Known rows, with every way that one mark hangs from another
tipoz[komuv[bamus[turi[sipad]]]]: [-0.654  1.600 -1.107  1.345  1.883 -0.415  0.113 -0.297  1.406 -1.380
 -0.043  0.289 -0.730 -0.145 -2.807  1.080 -1.457]
bamus[komuv[tipoz] turi[kedoz sipad sovaf]]: [-2.304 -2.351  1.310 -0.096  5.157 -0.970 -2.260 -1.364  1.278 -0.992
 -0.751 -1.232  1.743  4.692  0.896  2.018 -2.025]
komuv[bamus[turi[sipad sovaf]]]: [-2.940 -0.159  0.227 -0.494  0.193 -0.202  2.594 -1.033  0.272 -0.734
 -0.157 -1.199 -0.369  0.267 -1.002 -0.013 -2.035]
tipoz[komuv[bamus[turi[kedoz sovaf]]] pekanu]: [-1.517 -1.135 -0.811  2.482  0.275 -0.341  1.471 -0.607  1.075 -0.789
 -1.018  2.671 -1.119  0.135 -5.151 -2.038  2.503]
bamus[komuv[tipoz[pekanu]] turi]: [ 4.426 -3.228 -2.050  0.280  2.574 -2.264 -3.792  0.220 -1.394  0.140
  1.114  0.502 -0.855  3.379 -1.728 -0.281  0.884]
sipad[komuv[bamus[turi[sovaf]] tipoz]]: [ 0.955  0.863 -1.004 -1.022 -4.462  0.973  0.840 -1.696  0.057 -1.296
  0.943 -0.892 -2.386 -1.071  3.746  0.383 -2.700]
bamus[komuv turi]: [ 4.142 -2.416 -0.575  0.457  5.412 -2.321 -3.327 -0.046 -0.616 -1.147
  0.896 -0.373  1.028  5.379 -0.117 -0.282  0.755]
turi[bamus]: [ 0.504  1.417 -1.619 -0.834  0.230  0.152  1.491  2.675  1.549  1.373
  1.183 -1.402  0.947 -3.601 -0.333 -1.303  2.093]
tipoz[komuv pekanu]: [ 3.963  0.405 -1.393  2.390  0.027 -1.604 -0.358  3.314 -0.187  1.902
  0.264  1.800 -2.173 -4.473 -4.211 -1.975  2.633]
komuv[bamus[turi[kedoz sipad]] tipoz]: [-2.254 -2.079 -0.776 -1.634  1.037  0.559 -1.066 -1.268  1.769 -1.189
  0.057  0.161  1.154  0.298 -1.505  1.768 -0.987]
tubo[pekanu]: [ 5.243  2.686 -0.692  0.341 -0.344 -2.230  1.368  1.222 -0.079  1.728
  1.840  0.504  0.022 -3.615 -2.702 -0.607  2.405]
sipad[komuv[bamus tipoz[pekanu]] turi[kedoz sovaf]]: [ 0.530  1.838  1.789 -0.423 -9.013  2.817  1.131 -0.709 -3.486  0.114
 -0.715  1.841 -1.003 -0.961  4.326 -0.652  0.212]
komuv[bamus[turi[sipad sovaf]] tipoz[pekanu]]: [-2.672 -0.824 -1.076 -0.673 -2.755 -0.245  1.989 -0.768 -0.437  0.562
  0.005 -0.290 -2.255 -1.656 -2.721  0.008 -1.817]
turi[bamus[komuv] kedoz sipad sovaf]: [-5.412  2.332  3.228  0.738  5.368  0.919  1.274  0.123  1.870  0.090
 -1.295 -1.629  4.659  1.106  1.176 -0.092  0.530]
tipoz[pekanu]: [ 3.876 -1.493 -0.684  0.449  0.223 -1.507  0.091  3.042 -1.730  2.375
  0.494  1.021 -0.744 -2.993 -3.329 -2.760  3.572]
bamus[komuv[tipoz[pekanu]] turi[sipad sovaf]]: [-0.610 -1.535  0.250  0.615  3.028 -1.825 -1.209 -0.484 -1.361  0.590
 -0.355 -0.884 -0.728  3.486 -0.924  0.653 -1.516]
turi[bamus kedoz sipad[komuv] sovaf]: [-4.718  4.695  3.671  0.219  3.630  2.561  3.649  1.004  1.311  0.964
 -1.978 -1.403  3.900  0.419  3.584 -0.193  2.044]

Rows
[ 2.346 -0.870 -2.292 -0.803 -6.392 -0.168 -0.044  1.036 -0.716  1.177
  1.649  0.936 -2.360 -8.103 -2.573 -1.567 -0.024] | komuv[bamus tipoz[pekanu]]
[ 2.448  2.192  1.084 -1.518 -7.451  2.942 -1.389 -0.643 -2.138 -1.246
  0.332  1.217  0.320 -0.661  6.216  1.080 -0.786] | sipad[komuv[bamus tipoz] turi[kedoz]]
[ 1.059  1.530 -1.609 -0.818 -0.458 -0.092 -1.878  0.962  1.746  0.159
  2.013 -1.866  0.993 -3.363  2.165  0.532 -1.100] | turi[bamus[komuv[tipoz]]]
[ 5.791  2.161 -0.014 -1.636 -5.965  1.058 -1.781  1.597 -3.045  0.520
  1.053 -0.450 -1.756 -0.002  7.243  1.445 -1.444] | sipad[komuv[tipoz] turi]
[-1.291 -0.471  1.785  0.119  3.826  0.561  0.473 -0.033 -1.039  1.057
 -2.096  0.403  0.480  4.546  0.804  0.504  1.989] | bamus[turi[kedoz sipad[komuv[tipoz[pekanu]]] sovaf]]
[-3.304  2.957  2.855 -0.543 -3.154  2.401  1.465 -1.146  0.884 -0.372
 -0.982 -0.485  0.713 -4.557  3.811  0.994 -2.397] | turi[kedoz sipad[komuv[bamus tipoz]] sovaf]
[ 1.978 -2.188 -3.554 -1.892 -3.383 -0.526 -1.081 -0.727  1.116 -1.076
  2.091 -0.331 -1.893 -2.423 -0.810  0.538 -1.857] | komuv[bamus[turi] tipoz]
[ 0.716 -0.947  1.568 -0.771 -3.205  0.320  0.756  1.322 -1.483  0.556
 -0.467  0.115  0.252  1.414  2.474 -0.730  0.808] | sipad[turi[kedoz sovaf]]
[ 2.316 -2.733 -3.507 -0.939 -3.211 -0.669 -0.589 -0.147 -0.702  0.099
  1.445  1.098 -2.433 -1.771 -3.324 -0.898  0.592] | komuv[bamus[turi] tipoz[pekanu]]
[-4.440  0.645  0.707  1.687  2.288  0.347  1.597 -1.251  2.625 -1.652
 -1.452  0.616  0.493  0.602 -2.640  0.611 -1.140] | tipoz[komuv[bamus[turi[kedoz sipad sovaf]]]]
[-0.092 -2.656  0.647 -0.339  6.764 -1.023 -4.305 -1.007  1.005 -1.103
 -0.339 -0.472  2.836  5.473  0.242  2.324 -0.733] | bamus[komuv[tipoz] turi[kedoz sipad]]
[-0.249 -0.723  0.117  0.005 -2.053  1.306  0.818 -1.714 -0.766 -0.615
 -0.733  1.682 -0.600  1.293  0.519 -1.126  1.689] | sipad[komuv[bamus[turi[kedoz sovaf]] tipoz[pekanu]]]
[-2.444 -1.914  2.911  0.954  8.154 -1.144 -1.171 -1.281  0.431 -1.149
 -1.566 -0.664  3.371  7.372 -0.022  0.520  0.123] | bamus[komuv turi[kedoz sipad sovaf]]
[-2.122 -2.785  1.408  0.748  5.304 -1.137 -1.792 -0.904 -0.410  0.130
 -1.419  0.222  1.385  5.286 -1.665  0.673  0.353] | bamus[komuv[tipoz[pekanu]] turi[kedoz sipad sovaf]]
[-0.219  0.515 -2.041  1.441 -2.079 -0.809  1.357 -0.569  1.914 -1.563
  0.625  0.103 -2.753 -2.104 -1.849 -0.561 -1.702] | tipoz[komuv[bamus[turi[sovaf]]]]
[-2.794  5.048  1.128 -0.077 -1.319  1.957  3.514  1.746 -0.407  2.705
 -0.692 -1.629 -0.263 -3.271  2.606 -0.116  0.522] | turi[bamus sipad[komuv[tipoz[pekanu]]] sovaf]
